(in the rows, 128 means zero)
Known rows, with every way that one mark hangs from another:
P{H{B}}: [134  98 138 144 139 140 134 139 113 137 106 162 152  96 124 116 114 100
 134 113  64 146 138 194 170 133 113 167  95 148 100 164 139 133 120 117
 111 139 109 113 150 122 144 126 142  99 128 129 151 143 180 130]
N{R{D{M}}}: [172 124 103 154  94 121  97 137 101 133 156 152 114 184 156  64 110 186
 152 119  98 165 113 137 141 110 132 150 133 127 155  89 137 158 143 132
 112  88 166 120 131 109 132 156 104 118 109 130 119 129 123 165]
R{D}: [153 127 119 147 122  99 119 124  79 120 140 129 158 174 130 100 129 140
 118  96 113 123 109 103 138 133 148 167 137 120 138 111 124 121 127 137
 117 121 151 156 121 101 130 137 127 135 120 102 145 113 112 145]
E{B N{C R}}: [191 146 136 179 108 160  95 120 164 157 185 126  78 155 176  93 149 168
 161 181 170 165 132 119 148 129 154 114 143 147 188 129 128 159 136 112
 183  33 131  70 149 125 107 129 137 114 135 150  82 108  78 124]
N{C R}: [204 132 120 139 117 180  79 147 153 138 159 143 117 170 190  66 126 175
 145 138 108 154 135 112 110 128 119 147 139 186 139 155 137 197 173 134
 156 123 151  63 144 103 121 141 105 115 127 158 111 129 119 151]
C{N}: [116 148 145 180 105 122 129 128 147 123 120 150 167 136 151 134 140  93
  98 127  81 139 143 117 144 127 136 147 130 126 124 100 152 152 123 144
 148 141 123 138 143 114 118 146 155 111 106 128 138 138 193 130]
H{B{E{N{R}} M}}: [ 98 102 127 118  87 139 154 154 169 162 183 120 109 159  59 146 190  91
  93 136 162 160 146 148 138 126 109  97 107 102 181 150 141 105 139 111
  31 168 101  74 127 116  96 135 154 142 124 107  70 148 135 142]
H{B{E M}}: [ 84  96 139  82 104 127 161 150 150 135 165 103 140 123  41 166 183  75
  85 126 154 146 146 143 129 137 110 109  94 114 148 164 133  85 132 122
  30 206  84 113 125 125 106 124 147 146 123  98  96 144 152 137]
N{C{D{E{B}}}}: [179 149 144 129 142 155 107 122 140 117 131 124 155 131 175  90 124 133
 135 141 125 115 138 101 115 154 138 143 135 175 110 158 107 140 118 135
 182 110 139 120 133 149 150 116 150 134 124 141 148 112 129 111]
E{B}: [132 131 158 133 123 102 125 106 118 115 157 114 136  91 119 149 120 119
 126 155 134 154 123 139 145 132 155 148 124 118 146 124 124 111  95 120
 142  90 110 158 145 145 120 131 128 113 127 116 130 107 132 121]
B{M}: [117 114 149 110 123 129 144 122 135 133 130  95 138 117  81 167 143  93
  69  91 174 105 139 105  85 138 123 133 138 111 145 138 114 107 138 132
  74 146 101 124 121 106 107 116 141 144 146  98 116 121 139 136]
R{D{E{B} M}}: [119 144 113 121 137  91 116 112  78 108 117 128 128 122 130 104 105 169
 175 157 127 135 113 125 155 130 159 126 133 119 123  95 108 102 104 132
 158  81 144 194 121 146 142 110 104 119 111 127 143 108  89 118]
B{E M{D{C R}}}: [ 98  88 127  63 135 117 188 119 159 103 146  49 109 129  17 195 166 102
  94  95 252  97 112 107  62 116 107  96  99 100 132 137 128  24 137 124
  60 182  79 108  86 128 110 115 126 189 148  94  84 121  86 137]
F{P{H{B}}}: [115  87 117 149 160 138 120 124 113 136 123 133 154  59 120  87 145 114
 147 120  86 149  97 162 133 154 111 143 129 156  86 157 127 196 121 115
 113 133 114 146 162 101 168 127 125 116 111 123 169 138 176 112]
C{D{M} N}: [140 150 150 196  90 132 134 122 147 124 112 150 160 133 168 102 125  95
  93 109  61 128 139 127 166 123 138 143 115 126 119  73 146 142 100 143
 151 105 131 134 139 152 162 158 191 127  98 127 151 138 235 130]
N{C R{D{E{B}}}}: [194 140  94 140 125 154  82 131 130 118 163 142 126 199 185  48 136 203
 196 163 151 165 127  99 104 145 136 132 142 177 150 131 118 158 159 137
 163  78 154 115 121 103 125 121 104 126 111 150 108 107  58 145]
N{C R{D{E}}}: [195 141  89 140 125 159  79 143 127 126 150 152 130 215 192  42 131 202
 180 141 128 148 129  96 100 138 124 142 149 180 137 138 124 178 171 142
 158 110 171  99 120  92 125 126  98 126 112 153 117 121  72 149]
C{D N}: [146 147 152 205  90 122 141 119 148 122 131 155 189 163 166 108 141  73
  77  98  77 130 140 114 143 135 132 165 121 121 131  87 148 137  98 143
 132 117 135 133 134 130 148 164 205 135  98 112 151 134 226 135]
M{B}: [ 95 147 131 101 145 129 137 117 122 120 127 134 118 125 143 217 128 102
 105  88 122 111 131  88 100 161 124 129 137 114 133 138 126 113 133 128
  86 165 127 175 107 129 107 142 145 125 175 104 160 123 102 138]
H{B{M{D{C R}}}}: [119  81 140  72 151 121 129 144 111 115 134  99 123  90  91 163 136 110
 112 129 149 120 140 135  88 104 128 124 115 125 135 155 114 128 124 119
 108 186 113  97 125 126 116 122 108 152 135 115 105 132 126 140]
F{P{H}}: [125  97 119 163 161 137 129 108 119 134 112 121 152  71 121  90 135 118
 137 101 109 132  84 145 118 158 111 150 140 150  82 144 129 182 126 120
 121 110 115 154 154  97 167 125 128 123 120 120 175 128 167 110]
D{C E}: [122 148 122  71 166 104 100 131 109 119  87 122 147  76 144 124  77 156
 143 175 126  80 123 145 116 108 116 107 151 133  80 150 112 168 138 140
 183 163 138 135 143 151 130 104  32 114 137 163 136 124 117 103]
M{B{E}}: [ 69 145 121  86 126 127 172 120 154 118 146 116 114 145  91 228 160  89
 101  88 156 120 123  94 109 169 110 105 115 107 133 143 140  60 135 125
  41 188 103 176  91 136 104 142 157 140 169  94 142 128  94 138]
H{B{E M{D}}}: [ 95  83 132  93 117 118 168 143 145 113 175  95 133 148  37 179 186  78
  98 113 165 147 138 126  97 129 113 123  91 111 150 157 132  75 118 109
  32 208  99  99 109 116 103 131 155 166 126  85  96 144 133 151]
R{D{E{B{M} N}}}: [115 143 116 148 129  93 138 105 102 130 140 116 131 164 109 129 147 137
 144 137 196 121 122  95 123 144 157 119 152  94 164 102 104  82 114 125
 122  71 135 168 106 113 111 100 142 143 126 104 115 100  60 117]
P{H}: [143 114 139 158 140 138 142 121 120 133  98 150 148 108 123 121 103 105
 122  88  94 125 126 172 154 136 113 174 109 142  95 149 139 115 126 123
 119 110 110 124 139 117 143 124 146 107 140 126 157 132 166 127]
N{C R{D}}: [217 130  98 151 115 167  77 141 128 129 169 141 125 217 189  40 144 196
 162 124 130 153 122  92 107 136 129 148 139 180 153 132 129 175 178 140
 144  99 158  83 124  85 125 138 112 130 119 141 109 114  84 162]
E{B{M}}: [116 116 159 115 120 109 143  99 136 118 156  84 128  90  81 174 148 107
 106 138 205 141 132 120 102 147 148 125 124 108 164 124 109  79 109 123
  95  89  79 153 126 132 107 111 145 133 141  97 105  96 117 126]
D{M}: [131 136 148 119 125 126 109 134 108 132 107 126 111  80 136 122  90 141
 114 129  70 124 124 146 169 107 139 135 129 130 106 122 131 155 123 130
 154 133 139 129 151 151 141 135 101 104 129 142 147 138 167 122]
R{D{C{N} E M}}: [121 152  97 120 137 102 102 125  96 107  81 124 139 120 158  88 111 183
 174 164 128  98 116 123 147 113 139  89 134 128  94  81 117 140 140 155
 189 114 135 165 125 138 146 107  68 121 111 153 129 112 107 118]
M{B D{C{N}}}: [114 136 109 116 170 117 138 103 133  78 122 106 112 144 163 231 145 123
 148 102 176  95 120  62  42 138 125 107 123 117 126 103 128 111 130 124
 123 163 123 145  88 121 102 141 128 158 178 105 134 114  75 153]
C{N{R{D{M{B}}}}}: [124 150 101 182  89 132 122 124 143 121 139 164 123 194 176 121 150 146
 148 118 108 166 133 101 129 135 132 121 125 119 158  61 152 139 146 144
 107 100 137 153 112 104 117 157 154 118 114 124 122 129 136 161]
E{N}: [141 147 150 173 118 126 120 130 126 167 133 135 114 140 140 132 122 111
  91 120 104 113 127 123 168 113 142 141 158 105 149 129 135 157 123 116
 151 111 152  96 150 120 110 138 139 116 140 131 128 138 137 117]

Rows:
[ 64 166 118  73 160 129 126 125 121 117  76 144  97  84 149 194  84 139
 150 136  96 104 136 116 125 143 120  94 145 119  91 132 117 128 125 130
 139 160 148 191 116 165 127 114 102 105 155 145 170 139 106 108] : D{E M{B}}
[115 138 144 105 136 123 117 136 134 123  83 123 136  64 148 128 100 135
 114 157 113  99 126 146 147  90 134 107 128 134  96 114 141 146 143 158
 207 148 106 135 145 150 140 129  82 114 120 167 127 122 155 108] : D{C{N} R}
[ 81 157 130  85 155 115 120 138 134 118  56 140 147  60 152 131  77 141
 140 186 108  90 134 149 136  95 124  94 142 133  73 123 132 151 136 159
 229 162 125 160 139 163 140 110  63 106 109 185 138 132 140  87] : D{C{N} E R}
[ 79 145 154  87 147  99 136 121 113 117 102 143 134  64 115 151  69 124
 143 175 108 136 132 156 148 117 148 139 142 121 105 142 122 104  93 130
 193 120 135 196 135 171 134 115 106 103 106 154 156 126 117  87] : D{E{B} R}
[127 150 153 148 126 116 144 131 121 150 103 160 144 130 146 113  80  98
  89 111  77  99 132 138 157 113 135 157 154 109 117 130 128 127  91 127
 171 116 175 138 132 162 158 142 166 131 114 141 167 144 167  99] : C{D{E{N} R}}
[142 139  98  99 154  87 101 124  76 111 104 120 157 138 142  94 108 174
 157 145 145  88 107 117 117 121 134 122 146 127 105 119 106 134 139 146
 157 130 148 159 120 121 136 108  59 134 127 135 136 104  80 123] : R{D{C E}}
[188 121  96 138 107 110  90 131 100 128 160 136 130 184 158  62 116 195
 152 131 134 144 106 134 112 108 123 140 135 131 156 101 132 164 155 138
 118  98 152 108 130 102 126 148  72 128 122 133 103 114  99 164] : N{R{D{C}}}
[229 130 125 159 106 178  88 141 155 137 168 147 135 193 199  44 128 158
 127 114 103 148 136 112 104 135 119 161 133 182 144 143 133 185 152 134
 141 102 160  59 137 115 144 155 143 134 119 146 121 128 147 156] : N{C{D} R}
[110  73 127 127 134 140 184 129 144 119 134 119 138 131  50 159 165  77
 127  88 155 144 134 169 121 142  97 141  72 131 118 161 139  56 123 106
  42 157  79 100 110 109 126 115 176 147 138  95 117 141 145 144] : P{H{B{E M{D}}}}
[104  96 135  97 145 115 136 140 114 113 138 120 143 123  91 169 142  96
 118 126 131 134 151 124  81 123 124 140 123 121 136 157 114 133 111 111
  87 192 134 111 123 113 107 118 132 147 127 105 119 144 133 141] : H{B{M{D{E}}}}
[158 143 142 188  92 116 116 111 143 159 188 138  88 148 146 116 130 146
 143 169 150 176 125 147 161 114 153 129 143 101 199 102 138 143 109 102
 145  32 138 101 151 131 103 146 141 109 129 132  88 119 105 129] : E{B N{R}}
[162 128 107 103 136 106  92 126  73 118 109  98 118 112 143  84 109 192
 151 134 136  95  99 128 150 107 146 108 128 130 112  96 111 136 145 146
 160 107 129 138 131 135 149 118  62 129 134 135 126 101  98 134] : R{D{C M}}
[104  77 119 138 161 145 134 119 124 141 123 112 148  58  93 106 165 101
 133 110 130 140 102 150 107 162 106 128 128 148  98 157 117 175 131 116
  86 132  96 143 149  93 159 115 138 132 119 111 154 131 165 114] : F{P{H{B{M}}}}
[132 133 115 132 166  98 123 117 120  83 104 120 149 132 152 149 108 141
 161 152 134 100 124 108  72 102 125 132 136 127  95 112 128 151 114 128
 185 159 151 121 119 125 119 126  86 144 124 138 131 133 116 128] : M{D{C{N} E}}
[ 97 160 149 158 111 129 145 131 144 123  72 169 157 107 165 109  86 101
 110 132  51 122 145 141 171 111 135 135 126 123  90  84 143 129  92 150
 193 119 150 166 132 177 174 143 175 118  83 155 170 150 220 101] : C{D{E M R} N}
[ 95 154 149 153 104 143 155 121 153 121  91 155 129 114 169 160 117  86
  95  91  75 119 142 111 153 136 137 121 112 117 117  75 143 102 105 149
 147 118 128 177 112 170 161 159 208 128 120 128 168 135 197 123] : C{D{M{B} R} N}
[164 131  86 112 116 123  94 127 103 123 144 132  91 164 170 100 117 204
 171 128 142 136 108 122 115 120 123 105 129 125 153  89 126 149 161 137
 111  94 144 131 114 120 128 144  75 126 144 135 109 111  77 164] : N{R{D{C M{B}}}}
[132 123 118 127  89 174 161 136 210 162 180  84  86 192  63 138 208 115
  91 113 245 128 137  95 103 145 105  79 124 121 179 147 138  76 175 122
  50 130  89  54 105 100  90 117 166 163 146 114  55 129  85 138] : B{E{N{C R}} M}
[142 155 150 166 119 102 139 107 127 137 139 144 149 138 146 117 108 104
 112 137 119 121 130 132 146 133 144 149 146 102 142 118 118 116  76 116
 151  76 155 141 135 160 144 133 171 133 121 121 147 123 151 105] : C{D{E{B N}}}
[116 103 131 155 120 145 162 143 141 150 128 151 132 124  87 125 147  86
 128 116  98 148 132 195 193 134 108 138  85 131 115 161 152  95 121 107
  87 140  97  98 141 126 135 126 166 113 130 125 127 149 161 123] : P{H{B{E{N}}}}
[114 118 133 133 150 116 156 113 134 122 128  97 119 154  88 185 142 100
 104  98 199  97 138  84  52 127 126 133 151  97 146 132 110 101 117 109
 100 140 140 106 101 100  94 110 151 166 148  98 112 133  96 133] : B{M{D{E{N}}}}
[106 103 135 119 141 120 137 140 119 131 141 122 125 134  97 168 149  93
 117 130 140 128 151 120  97 119 129 129 134 110 151 152 115 136 111 105
  97 172 139  94 124 112 100 118 142 147 130 108 108 148 123 133] : H{B{M{D{E{N}}}}}
[104 137 101 107 121 115 144 120 104 113 132 113 106 161 109 155 147 146
 137  89 146 122 107  94 142 151 137 109 114 109 136  99 126  67 137 135
  77 133 124 185  91 129 130 132 139 141 146  99 143 113  80 144] : R{D{M{B{E}}}}
[107 161 147 114 156 141 122 128 141 145 101 136 100  83 146 134  96 141
 154 189 136 120 138 128 161 122 157 111 158 140 120 153 117 123 115 124
 239  93 141 144 139 163 128  99 121 106 122 172 134 122  80  72] : D{E{B N{C}} R}
[103  91 132 139 119 152 178 134 155 154 127 127 124 121  57 148 170  74
 111 102 155 137 140 179 160 145 101 119  84 123 130 162 140  68 134 110
  50 138  73  94 125 116 124 110 179 130 142 108 107 141 147 125] : P{H{B{E{N} M}}}
[121  86 141 130 137 148 149 134 126 140 106 138 145  94  92 137 137  86
 117  98 119 136 146 178 139 145 105 149  94 141 114 164 127 107 130 119
  76 137  85 110 136 112 133 109 159 117 140 113 130 134 167 132] : P{H{B{M}}}
[120  86 142 110 135 120 134 140 113 116 153 112 137 125  91 167 154  92
 105 113 133 138 147 121  87 121 126 148 114 121 149 152 118 129 114 112
  76 184 123  98 125 107 107 129 142 151 131  95 112 141 142 151] : H{B{M{D}}}
[151 141 119 150  93 164 137 144 186 159 179 122  98 194 110 103 174 135
 116 136 158 146 124 120 154 127 115 109 125 136 156 149 155 120 158 120
 109 130 127  61 129 117 107 142 142 135 130 138  86 142 105 132] : B{E{N{C R}}}
[ 76 148 145  73 151 123 122 146 109 132  55 150 106  49 129 133  41 146
 137 157  53 113 132 165 174  94 133 123 144 128  72 137 126 140 113 137
 209 150 159 170 142 180 154 117  80  94 109 178 169 152 150  87] : D{E M R}
[135 160 107 103 141 126  83 140 126 155  88 132  70  86 171  89  68 204
 174 202 123  95 124 168 157  80 119  63 156 121 106 115 119 197 147 128
 210 101 158  88 154 166 133 111  26 100 138 196 102 138 104 101] : D{C E{N{R}} M}
[ 75 143 142  66 145 142 135 134 117 130  79 132  72  57 137 196  80 131
 118 106  87 111 126 129 154 122 138 108 127 120 104 127 129 107 131 134
 151 149 129 183 118 172 142 136 122 108 155 145 168 134 121 114] : D{M{B} R}
